Known rows, with every step that occurs:
M-Z: 4 -3 -6 -1 -42 -5 11 -2 7 11 4 -5 4 1 5 -4 3 4 7 11 -1 5 7 8
Z-U: 2 -6 -6 -1 0 -2 13 -2 4 10 7 0 -1 -1 14 -31 6 4 9 1 -5 9 4 6
Z-U-D-M: 2 -6 -7 11 55 1 19 -4 -1 8 -2 1 -3 -6 12 -38 5 4 8 18 -5 9 -1 13
U-X-D-M-Z: 3 -2 -2 -11 -8 -12 10 1 3 12 -2 7 10 1 3 -5 9 -7 9 24 -1 13 5 15
M-U-D-Z-X: 1 -10 -2 13 93 4 21 -4 6 11 12 8 4 9 7 5 17 8 6 20 0 9 5 7
Q-M-Z-U-X-D: 2 6 -1 -15 -30 -16 13 2 9 13 -2 5 18 2 11 -27 4 -5 10 24 1 13 0 2
D-Z-U-X-M: 1 -3 -3 8 45 4 14 1 9 11 1 10 10 1 13 -16 12 -10 11 25 -3 11 5 16
Z-X-M-U: 3 -10 -2 8 29 7 16 -2 2 11 22 7 3 14 8 29 11 9 13 18 -3 9 7 10
X-M-Z-U: 3 -3 -6 6 -37 6 16 -2 8 11 0 -7 6 1 14 -22 5 7 12 25 -7 6 6 14
Q-X-M-U: 3 -12 -2 9 32 3 12 -1 7 11 19 6 -8 0 8 0 -14 7 11 17 0 9 6 10
Q-U-D-M: 5 2 -8 13 48 -5 15 -3 0 7 -4 0 -13 -4 8 -10 -19 4 7 12 -3 12 0 14
Q-Z: 3 -8 -7 0 19 -8 9 -2 6 10 1 -6 6 0 4 -4 4 4 8 8 1 16 7 0
D-M: 2 -7 -7 -1 31 -3 12 -2 -2 8 5 -1 -2 -2 4 3 -4 3 8 12 -3 9 4 12
M-U-D-Z: 3 -10 -6 12 93 -1 17 -3 9 11 10 -3 6 -2 7 -21 5 6 4 17 -2 7 4 8
X-M-Z-U-D: 4 -3 -6 18 -15 6 20 -5 7 11 -6 -6 4 -3 13 -38 9 7 11 28 -4 6 5 16
X-M-Z: 5 -3 -6 6 -38 3 12 -2 7 11 0 -6 5 1 5 5 1 6 11 23 -3 5 8 15
U-D-Z-X-M: 2 -4 -3 19 67 8 18 -5 3 9 -5 4 1 7 3 17 13 8 10 28 1 10 7 15
Q-X-M-Z-U: 0 -6 -2 6 -37 5 14 -1 9 12 -1 4 -7 -2 13 -25 -7 8 13 28 -2 7 5 14
M-Z-U: 1 -4 -5 -1 -40 -2 15 -2 8 12 2 -4 4 -1 14 -32 9 6 9 14 -5 5 5 8
Z-U-D: 4 -5 -6 11 20 -3 17 -4 3 10 2 0 -2 -6 13 -46 7 5 8 5 -2 9 2 7
Q-M: 3 4 -7 -5 9 -8 11 -1 4 8 5 -5 6 -1 4 7 -13 3 9 11 2 9 2 -1
U-X: 6 -2 -3 2 -5 -9 8 0 5 12 13 15 4 0 3 2 9 -12 8 1 1 10 7 7
Z-X: 3 -5 -2 1 -3 -2 12 -2 -1 10 10 9 -3 9 4 24 13 6 10 3 0 10 7 5
D-Z: 2 -4 -6 -1 43 -3 10 -1 7 9 0 -4 3 -1 4 -2 0 3 5 10 -2 8 6 8
Q-D-Z-X-M: 1 -6 -2 13 75 8 13 -2 5 8 -11 -1 12 10 2 23 -5 5 10 25 4 12 7 14

Rows:
3 -2 -2 -9 42 -13 7 1 8 11 -1 7 10 0 1 -11 8 -9 6 8 2 16 6 9 | U-X-D-Z
0 -4 -3 0 -7 -2 16 1 4 13 3 13 9 1 13 -20 15 -11 10 29 -5 7 2 15 | D-M-Z-U-X
2 -8 -2 -9 70 -11 10 1 10 13 14 7 15 4 6 -15 8 -7 5 12 0 15 5 7 | M-U-X-D-Z
6 0 -2 8 -40 0 12 0 8 14 4 8 10 3 4 9 11 -10 12 25 0 7 9 16 | U-X-M-Z
1 -5 -2 12 63 2 17 -5 3 9 -4 7 0 6 3 8 17 5 6 17 3 10 6 8 | U-D-Z-X
5 -9 -6 7 32 3 12 -2 5 11 21 -4 5 3 9 3 -4 7 10 15 -4 9 5 11 | X-M-U
3 -4 -7 11 14 -1 17 -4 1 10 -7 -3 1 -4 4 -11 5 4 6 28 -2 5 4 15 | U-D-M-Z
3 -3 -6 11 -19 -1 19 -4 8 12 -3 -3 3 -5 13 -46 12 5 6 17 -3 5 3 9 | M-Z-U-D
3 -4 -2 7 2 6 13 -3 -1 9 9 7 -1 12 4 33 10 7 14 15 -2 11 8 11 | Z-X-M
0 -12 -2 -11 61 -4 14 -2 -4 9 17 6 3 13 7 14 10 11 10 17 -5 15 3 9 | Z-X-D-M-U
0 -5 -2 6 46 9 14 -2 4 9 -1 5 3 11 3 32 9 6 11 25 -2 10 7 13 | D-Z-X-M
7 -1 -3 8 1 -2 9 0 5 12 10 11 5 1 4 11 6 -10 12 12 0 11 8 14 | U-X-M
-1 -5 -6 -12 -7 -7 15 -1 2 10 -6 -8 6 0 12 -37 4 9 9 24 -7 11 1 14 | X-D-M-Z-U
5 -9 -2 21 51 8 20 -5 2 11 18 7 1 10 7 14 15 10 12 21 -1 10 6 11 | Z-X-M-U-D
3 -4 -7 12 64 -2 14 -4 7 9 -6 -3 1 -4 3 -18 3 3 4 13 1 8 5 9 | U-D-Z
2 -11 -3 20 97 7 17 -2 12 10 6 3 -5 -4 7 -14 -11 7 8 29 2 9 5 14 | Q-X-M-U-D-Z
1 -4 -3 -11 33 -11 12 1 -1 11 3 9 6 -1 11 -31 10 -8 10 15 -5 17 1 13 | Z-U-X-D-M
1 -9 -3 0 18 -4 12 -2 3 10 4 7 4 11 3 23 18 6 11 12 1 18 8 0 | Q-Z-X
6 -9 -6 13 49 -3 16 -4 5 11 18 0 2 -2 8 -21 5 6 5 6 -1 8 4 6 | M-U-D
-1 -7 -7 -2 -6 1 17 -1 3 10 -1 -2 4 0 14 -24 5 5 9 27 -8 5 2 14 | D-M-Z-U
2 -6 -1 -11 -1 -14 4 0 4 9 2 4 -12 -4 2 -18 -11 8 9 -2 3 16 5 5 | Q-X-D
2 3 -4 14 58 0 17 -3 6 8 -5 8 -9 7 7 11 -3 7 6 13 0 13 3 9 | Q-U-D-Z-X
6 -1 -2 -9 -2 -17 5 0 4 12 7 8 6 0 3 -11 9 -9 9 -1 2 16 5 6 | U-X-D
2 -6 -7 6 73 -4 9 -1 9 8 -11 -9 12 -3 3 -13 -15 1 4 10 4 10 6 9 | Q-D-Z
5 -2 -7 8 59 -7 17 -3 6 9 14 -2 9 -1 7 -11 -8 6 7 17 2 9 0 -1 | Q-M-U-D
4 -2 -3 -10 31 -15 8 1 -1 10 4 9 5 0 2 -4 5 -10 9 11 -1 16 3 13 | U-X-D-M
1 -9 -2 -10 19 -11 9 -2 3 10 -1 1 7 10 2 10 16 11 10 8 1 24 7 -1 | Q-Z-X-D
5 4 -8 12 8 -3 17 -2 5 9 -8 -4 -8 -2 8 -9 -16 5 7 24 -4 8 1 16 | Q-U-D-M-Z
